Known rows, with every way that one mark hangs from another
[zevunal lalup [pugid gake]]: [ 37  21  17 -22 -58 -37  -7   1 -18  -7   3 -31   8 -29  27 -69   8  13
 -25  10  28]
[lalup [lupen pugid]]: [  5   1   5  32  13   8  -5  -6   1  15  18 -33 -23  -2   7  -7 -17  -8
  53  10   7]
[zevunal lalup pugid]: [ 32  15   4 -29 -19 -34  -1 -15 -11 -23  10 -36  12 -35  40 -50   0   6
 -13   1  19]
[bigo gake zevunal]: [-30  -9 -19   4 -12  33 -31 -10  36 -31   8   2  -1  -3  18  12   9  13
 -17  16  -2]
[lupen [bigo gake zevunal] pugid]: [  0  12 -33  27  -1  31   9 -27  12 -54   7 -27 -28 -13   7  -9 -15 -14
  -7  25   3]
[lalup [lupen [bigo zevunal]]]: [-15   3 -28  54   4  25 -12 -27 -10  20  44  27  -9  14   2  23  -3 -15
  25  22 -16]
[lalup gake [lupen [bigo zevunal] pugid]]: [ -8  -5 -21  38   8  36   0 -38 -11  -7  39   5 -33  10 -28  15 -17  -5
  23  24 -23]
[lupen [bigo gake] pugid]: [ 22  20  -5  12  -1   7  18 -10  -7 -53  10 -27 -28 -23   0 -39 -28 -15
  -6  13   4]
[zevunal [bigo lupen] [pugid gake]]: [ 25  16  23  -5 -55  -8 -38   5  28   9   7 -28  19 -48  11 -55   6   3
   3  12  26]
[bigo gake [lupen pugid] [zevunal lalup]]: [-14  -1   3  33 -14  11 -53 -34  48 -20   6 -55  -3 -29  75 -51  -8 -10
  27  39  -3]
[zevunal pugid]: [ 12   6  -2 -17 -12  -7   1   1 -10 -18   4 -22   0 -22  -6 -16  -3   3
 -15  -6  37]
[lalup [lupen bigo pugid]]: [ 20  11  -3  43  14   7  14 -18 -25   7  28 -21 -31  -3  -8 -21 -26 -25
  47  10  -5]
[bigo lupen]: [ -8  -3  14  31  -5  10 -38  -2  12  24   8  -1  10 -12   9 -17  -2 -14
  24   6   5]
[zevunal bigo lalup pugid]: [ 40  23   9 -57 -24 -44   6 -22  26 -37   8 -48  18 -60  58 -55  -1  14
 -11   0  -1]
[lalup lupen]: [ -4  -9   7  26   4   8 -29  -4   2  31  29  11  -4   0   8   4  -2   1
  33   5  -7]
[bigo gake lupen zevunal]: [-43 -13  -3  38 -16  41 -72 -14  49  -6  16  -2   9 -19  34  -3   4  -2
   8  31   3]
[bigo gake]: [ -9   0   8  -4  -8   9 -27   3  19 -33   6   2   4 -21  17 -13  -2  10
 -14   5   0]
[bigo gake [lupen pugid]]: [ -5   2  20  31  -2  18 -43  -4  33 -22   1 -44 -10 -35  22 -44 -17 -15
  29  14  18]
[bavove bigo]: [  2  18   3  -3 -11  -2   0  -1  62 -13 -12  16  -6  11 -10  -4  17   0
  -9   1   6]
[zevunal bigo [lalup gake lupen] pugid]: [ 26  10  33 -53 -20 -33 -27 -30  26 -25  47 -15  15 -57  34 -41  -7  41
  14   5 -26]
[lupen pugid]: [ 13   6  -2  12   8  -4  20  -6   0  -9 -13 -44 -21  -3  -2 -14 -15  -9
  14   4  15]
[zevunal bigo]: [ 14  10   1 -26  -3  -9   4  -9  36 -12   2 -13   6 -23  21  -2  -2  10
   4   1 -16]

Rows
[-30  -8  -7  45  -3  42 -53 -18  50 -14   1 -45 -14 -21  31 -16  -3 -13
  27  26  16]	[bigo gake [lupen pugid] zevunal]
[ -1  16 -26  -4 -25  26 -12 -22  -3 -56  28  -5  -3 -34   1 -10   0  -5
 -35  20  31]	[lupen [bigo gake [zevunal pugid]]]
[  0   6  11  27  -4  19 -28  -9  -5 -15  52  24  -6 -27   9 -17 -19  -5
  15  17 -19]	[lalup [lupen [bigo gake]]]
[ 16  20 -23 -13 -33  -5 -12 -38   2 -62  29 -22   5 -40  48 -48   0   0
 -37  23   9]	[lupen [bigo gake [zevunal lalup pugid]]]
[ -6 -17   1  17   7   1 -18 -48  13   1  28 -24 -14   5  26  -7 -12  17
  35  24 -27]	[bigo [zevunal [lalup gake [lupen pugid]]]]
[ 20  15  14  22   0 -26  -3 -25 -24  10  47  15   0 -12  40 -41 -20 -11
  28  17 -38]	[zevunal [lalup [lupen bigo]]]
[ 16   2  12  44 -23   4 -11   6 -11  31   8 -22 -25   6  -6 -29 -14   1
  40  19  17]	[lalup [lupen [pugid gake]]]
[-14  -8  -7  28  -3  -1 -32 -37  16  26  30  -1   6   6  60  -1   7   6
  29  27 -26]	[bigo [zevunal [lalup lupen]]]
[ -9 -12  -2 -11 -21  -5 -38 -37   6  -8  45  -1  10 -18  23 -12   7  27
   3  14  -4]	[bigo [zevunal [lalup gake lupen] pugid]]
[-27  13  -4  44 -21  37 -50 -20 102 -27 -10 -26 -15 -13  17 -21  14 -11
  14  31  22]	[bavove [bigo gake [lupen pugid] zevunal]]
[-10  17 -34 -12 -31  15  -4 -18  67 -27  -6  -3  -3  -3 -11   4  31   2
 -30   4  41]	[bavove [bigo [zevunal pugid]]]
[ 34  15  23 -74 -26 -40  -5 -26  24 -48  16 -28  14 -57  27 -48  -2  37
 -27  -3 -19]	[zevunal bigo [lalup gake] pugid]
[  3   5 -19 -17 -22 -16  -8 -29   4 -21   7 -32   9 -16  45 -24  14   9
 -16  11  19]	[bigo [zevunal lalup pugid]]
[-30  11 -19  -1 -27  27 -27 -12  94 -39  -5  21  -2   2   8   7  27  16
 -28  21   3]	[bavove [bigo gake zevunal]]
[-10  -4 -10  64 -29  29 -37  -6  19  31 -15 -36 -14  11   8 -23   1 -13
  26  40  23]	[bigo [lupen [pugid gake]] zevunal]
[-21   3   7   2 -21   1 -37 -39  73  -1  31  38   0  15  18   3  24  28
   5  24 -33]	[bavove [bigo [zevunal [lalup gake lupen]]]]
[ 26  16  21 -10 -19 -24 -11 -31 -35 -23  62  10   3 -37   5 -48 -20   8
   1   7 -15]	[zevunal [lalup gake [lupen bigo]] pugid]
[ 10   7   0  21 -61  -9 -53 -16   9  21   7 -27  19 -21  49 -61  15  -1
  -9  32  29]	[bigo lupen [zevunal lalup [pugid gake]]]
[ 18  30 -18 -11 -75 -20 -14 -17  53 -13 -13  -7  11  -1  24 -48  38  13
 -42  26  31]	[bavove [bigo [zevunal lalup [pugid gake]]]]
[ -2  -3  -8  42  -4   3 -28 -35  31  10  -4 -58  -7 -10  62 -39  -4 -20
  39  33  -4]	[bigo [lupen pugid] [zevunal lalup]]
[-10  -1   5   3 -38   3 -73 -27  38 -29  23 -37  17 -50  69 -48   8  -1
  -9  27  21]	[bigo gake lupen [zevunal lalup pugid]]
[ 17  12  30  -6 -14 -28 -30 -18  45  10  17 -29  25 -45  76 -57  -2  -1
  29  16 -40]	[zevunal [bigo lupen] lalup]
[ 39  27 -10  32 -30  -3  36   4 -32  -3  -6 -21 -26   2 -24 -46 -17 -16
  -3  21  13]	[lupen bigo [pugid gake]]
[-24  -7  -6  16 -28  33 -72 -14  37 -24  20 -21   9 -41  27 -17  10  -1
  -9  18  36]	[bigo gake lupen [zevunal pugid]]
[  7  30 -25 -23 -38 -17  -6 -31  62 -28   0 -15   9 -12  34 -27  31   8
 -28  14  27]	[bavove [bigo [zevunal lalup pugid]]]
[ -1   1 -25   2 -47  10 -15  -2  -4   1  -7 -15   3   0  -7  -3  17   9
 -29  17  45]	[bigo [zevunal [pugid gake]]]
